Known rows, with every step that occurs
torov/zagoli/kisu/furupo/rumeta/fufebi: [-0.249  0.909 -0.399  0.380 -1.888 -0.276 -0.290  2.389 -1.402  0.296
  0.137 -1.127 -0.246 -2.024  0.799 -3.720  1.289  0.192 -2.069  0.782
 -1.600  1.673]
torov/zagoli: [-0.339  0.786 -0.418 -1.498 -0.529 -0.454 -0.293  2.101  0.147 -0.289
 -0.302 -0.593 -0.200  0.159  2.014 -0.501  2.741  0.466 -0.248 -0.401
  0.806  0.485]
torov/zagoli/kisu/fufebi/vala/furupo/rumeta: [-0.381  2.157 -0.827 -2.308 -1.924  0.825  1.001  1.808 -0.789  0.142
  0.632 -1.217 -1.427 -0.242  0.219 -0.435  3.684 -1.246 -3.405  0.342
 -1.260  0.049]
muguf/fufebi/vala: [-0.170  0.147  0.005 -1.220  0.331 -0.785 -0.359  0.067  0.124  0.225
 -1.130  0.641 -0.855  0.686 -0.618  0.668  2.664 -0.507  0.432  1.446
 -0.262 -2.589]
fufebi/kisu/furupo: [-0.914 -1.428  0.731  2.632 -0.192  0.594 -2.936 -0.548 -1.470  0.413
  0.236  0.100  0.029  0.007 -0.760 -1.659 -3.047  0.398 -0.330  1.484
  0.499 -0.435]
rumeta/fufebi/vala: [-1.064  0.007 -0.461  0.237  0.564  0.011  0.461  0.580 -1.338  0.581
 -0.824 -0.073 -0.319 -0.666  1.805 -0.969  3.281 -0.270 -1.471  0.115
 -0.964 -3.145]
kisu/fufebi: [ 0.741  1.492  0.739  0.286 -0.362  0.114 -0.142 -1.145 -1.199  0.130
  0.711 -0.578 -0.055  1.166 -0.058  1.152 -1.037 -0.265 -1.443 -0.177
 -0.853  0.540]
zagoli/kisu: [ 0.500  0.266  0.720 -0.861 -2.030 -0.461  0.557 -0.176 -0.810 -0.048
  0.520 -0.451 -1.048 -1.867 -0.278 -0.448  2.253 -0.798  0.189  0.623
 -1.086  1.496]
torov/zagoli/kisu/furupo/rumeta/fufebi/vala: [-1.238  1.179 -0.296 -0.181 -1.974  0.047 -0.115  2.901 -2.249  0.326
 -0.432 -1.145 -0.676 -1.999  0.855 -3.273  2.280 -0.389 -2.729  1.055
 -1.796  0.418]
muguf/fufebi/vala/zagoli/kisu/furupo: [-0.377 -0.191  1.647 -1.055 -2.300 -0.232 -2.188  1.033  0.032  1.327
  0.429  1.690 -1.372 -0.156 -1.730 -1.245  3.223 -0.711 -0.631  2.298
 -1.430 -1.602]
fufebi/muguf: [ 1.270 -0.617 -0.227  0.172  0.358  1.038 -0.372  0.233 -0.945 -0.910
  0.016 -0.972 -0.072  0.980 -0.277  1.326  0.227 -0.297 -0.805 -0.804
  0.415 -1.069]
rumeta/fufebi: [ 0.179 -0.305 -0.592  0.838  0.567 -0.462  0.195 -0.062 -0.344  0.557
 -0.129  0.021  0.176 -0.746  1.705 -1.384  1.908  0.406 -0.649 -0.240
 -0.673 -1.478]
muguf/fufebi/vala/zagoli: [-0.049 -0.335  0.777 -2.400 -0.233 -0.466 -1.294  0.712  1.060  1.332
 -0.097  2.017 -0.964  1.213 -0.257 -0.028  3.757 -0.583 -0.034  1.260
 -0.094 -3.143]
zagoli/torov: [ 0.034  0.295  0.041  0.253 -0.438  0.522  1.086 -0.989 -0.691 -1.012
  0.569  0.293 -0.078 -0.133  2.720  0.099  0.323  0.398  0.882 -0.302
 -0.209  1.582]
torov/zagoli/kisu: [ 0.115  1.019  0.181 -2.341 -2.393 -0.831  0.176  1.905 -0.540 -0.287
  0.261 -0.954 -1.110 -1.504  1.698 -0.937  4.710 -0.216 -0.101  0.140
 -0.175  1.860]
kisu/fufebi/vala/furupo/rumeta: [-0.665  1.459 -0.951 -0.041  0.357  1.844  0.806 -0.174 -0.446  0.454
  0.493 -0.306 -0.444  1.470 -1.528  0.836 -0.651 -1.171 -3.867  0.189
 -1.304 -2.075]
rumeta/fufebi/kisu/furupo/vala/zagoli: [-1.177 -1.641  0.643  1.899 -0.476  0.825 -3.248 -0.677 -0.583  2.821
  0.730  0.787  0.072 -0.154 -0.622 -2.646  1.046  0.706 -1.096  1.186
 -1.513 -2.807]
vala/furupo/rumeta/fufebi: [-0.098 -0.582 -2.861  1.115  1.486  1.217  1.109  0.308  1.935  0.840
  0.422  0.698  0.310 -0.192 -0.503 -2.002  0.186  0.003 -2.477 -0.187
 -0.726 -2.353]
fufebi/vala/furupo/rumeta: [-1.484 -0.063 -1.890 -0.371  0.835  1.834  1.049  1.030  0.775  0.344
 -0.293  0.403 -0.404  0.359 -1.634 -0.313  0.140 -1.060 -2.701  0.464
 -0.557 -2.851]
fufebi/kisu/zagoli: [-0.360 -1.326  1.180  0.862 -0.247 -0.637 -2.037 -1.365 -1.601  0.173
 -0.451  0.117 -0.202 -0.668  1.237 -1.203 -0.814  0.486  0.810  1.191
  0.398  0.571]
kisu/furupo/vala: [-1.473  0.364  0.615  2.135 -1.157  1.417 -1.637 -0.178 -0.415  1.134
 -0.173 -0.908  0.494 -0.224 -4.320  0.113 -1.866  0.682 -0.745  1.131
 -2.295 -0.058]
vala/fufebi/muguf: [ 1.062 -0.289 -0.565 -0.543  0.836  1.217 -1.516  0.042  0.706 -0.609
 -0.630 -1.001  0.292  0.457 -0.583  1.314  2.312 -0.077 -0.213 -0.704
 -0.833 -2.496]
vala/furupo/rumeta/fufebi/kisu/zagoli: [-0.428 -1.560 -1.975  1.872  1.233  0.683 -0.462 -0.726  0.633  0.986
  0.017  0.750  0.183 -0.786  0.385 -2.922 -0.524  0.375 -1.904  0.713
 -0.509 -1.799]

Rows
[-0.235 -1.231  1.152  0.551 -0.977  0.383 -3.261 -1.844  0.286  1.779
  0.783  1.593 -0.521  1.202 -1.075 -0.918  0.543  0.732  1.504  2.343
 -0.906 -1.237]
muguf/fufebi/kisu/furupo/vala/zagoli/torov
[-0.219 -1.571 -2.702  1.369  1.804  1.081 -0.020 -0.524  1.200  1.119
  0.464  0.800 -0.018 -0.054  0.157 -2.446 -0.169 -0.165 -1.937  0.365
  0.004 -3.057]
vala/furupo/rumeta/fufebi/kisu
[ 0.235  0.219 -0.446 -1.046  0.315  1.737 -1.201 -0.856  0.903  0.669
 -0.942 -1.852  0.222  0.324 -3.308  2.383  3.179 -0.008  0.097 -0.275
 -2.676 -2.937]
furupo/vala/fufebi/muguf
[ 1.389 -0.366 -1.594  0.798  1.766  0.789  0.847  0.115 -1.131 -0.029
 -0.321 -0.921  0.555  0.270  0.301 -1.324 -1.414 -0.447 -2.065 -0.604
 -0.731 -1.486]
furupo/rumeta/fufebi/muguf
[ 0.233 -0.991 -1.273  0.898  1.874 -0.218 -0.047 -0.900 -1.085  1.033
 -0.277  0.093  0.271 -0.388  1.121 -2.859 -2.057 -0.352 -0.927  0.710
 -0.259 -1.437]
furupo/rumeta/fufebi/kisu
[ 0.328  1.204  1.862 -2.362 -2.935  0.774 -0.648 -1.124 -0.093  2.572
  1.684 -0.303 -0.993 -0.072 -2.728  0.856  3.597 -0.871 -1.132  0.519
 -3.202  0.364]
furupo/vala/zagoli/kisu/fufebi
[-1.049 -0.110  0.810 -0.351 -0.447  0.734 -1.876 -2.856 -0.196  0.845
 -0.940 -0.848  0.108 -1.078 -0.158  0.519  2.470  0.815  1.957  1.142
 -2.808 -0.404]
furupo/vala/fufebi/kisu/zagoli/torov
[-1.571  0.538  0.368  1.657 -0.676  1.568 -2.676 -0.296  0.846  1.338
 -0.600 -0.949  0.767 -0.502 -4.604  0.159 -0.165  0.780 -0.310  1.150
 -3.328 -1.309]
kisu/furupo/vala/fufebi
[-0.596 -0.306  0.733 -1.517 -1.545 -0.021 -0.122  1.099 -0.923  1.642
  0.598  0.901 -1.186 -1.431  1.989 -2.079  6.098 -0.932 -1.889  0.353
 -1.692 -2.464]
rumeta/fufebi/vala/zagoli/kisu
[-0.315  1.267  1.571 -1.463 -1.037  0.888 -0.822  0.127 -1.283  1.296
  1.030  0.620 -0.626  1.734  0.313  0.643  1.704 -0.993 -2.788  0.027
 -1.037 -1.628]
kisu/fufebi/vala/zagoli
[-0.251 -0.970 -0.133 -0.424  0.992  0.167 -2.555 -1.143  0.771  0.526
 -0.512  0.072 -0.010 -0.237  0.380 -0.348  1.657  0.004  0.975  0.688
 -0.408 -2.378]
vala/fufebi/kisu
[-0.701  0.343 -1.245  0.122  1.424  0.279  1.364  0.601 -1.334  0.730
 -0.950 -0.179  0.140 -0.483  0.601 -1.990 -0.514 -0.794 -2.212  0.397
 -1.473 -2.094]
furupo/rumeta/fufebi/vala
[-0.343 -1.018  1.256  1.107 -0.573 -0.235 -1.208 -2.134 -2.243 -0.594
 -0.038  0.308 -0.266 -0.805  3.393 -1.110 -0.852  0.758  1.535  0.984
  0.246  1.906]
fufebi/kisu/zagoli/torov
[-1.392 -0.553 -1.755  0.776  0.656  1.113  0.387  0.831  0.585  0.730
 -0.251  0.543 -0.547 -0.448  0.969 -0.821  4.515 -0.092 -2.422 -0.061
 -0.654 -4.528]
rumeta/fufebi/vala/furupo
[-0.363 -1.365 -1.904  2.040  0.920  0.947  0.297 -1.449  0.152  0.230
  0.403  0.902  0.076 -0.837  2.412 -2.808 -0.326  0.736 -1.206  0.494
 -0.608 -0.622]
vala/furupo/rumeta/fufebi/kisu/zagoli/torov
[ 1.894  0.891  0.515  0.376 -0.094  1.111 -0.489 -0.953 -2.011 -0.682
  0.685 -1.512 -0.095  1.948 -0.374  2.160 -0.742 -0.461 -2.159 -0.893
 -0.371 -0.462]
kisu/fufebi/muguf
[-0.418 -0.666  0.785  0.348  0.015  0.021 -2.269 -2.178 -0.505 -0.361
 -0.595  0.213  0.153 -1.082  2.775 -0.830  1.548  0.911  1.837  0.885
 -1.034  0.136]
vala/fufebi/kisu/zagoli/torov
[-0.707 -1.533  0.060  3.215  0.407  0.083 -2.532 -0.607 -1.664  0.951
  0.095  0.193  0.172 -0.653  1.119 -2.822 -0.835  0.752 -0.864  1.059
 -0.227 -1.829]
rumeta/fufebi/kisu/furupo
[-0.049  0.451  0.483  1.471 -1.892  0.440 -0.147  0.402 -1.419  0.195
  0.561 -0.578 -0.257 -1.918 -2.746 -2.345 -3.283 -0.682 -1.437  1.553
 -2.115  2.588]
zagoli/kisu/furupo/rumeta
[-0.567  1.905 -0.161 -2.260 -2.653  0.573  0.236  1.745 -0.667  0.040
  0.775 -1.053 -1.758 -0.284  1.060  0.361  6.184 -0.790 -2.796  0.080
 -0.940 -0.409]
torov/zagoli/kisu/fufebi/vala/furupo
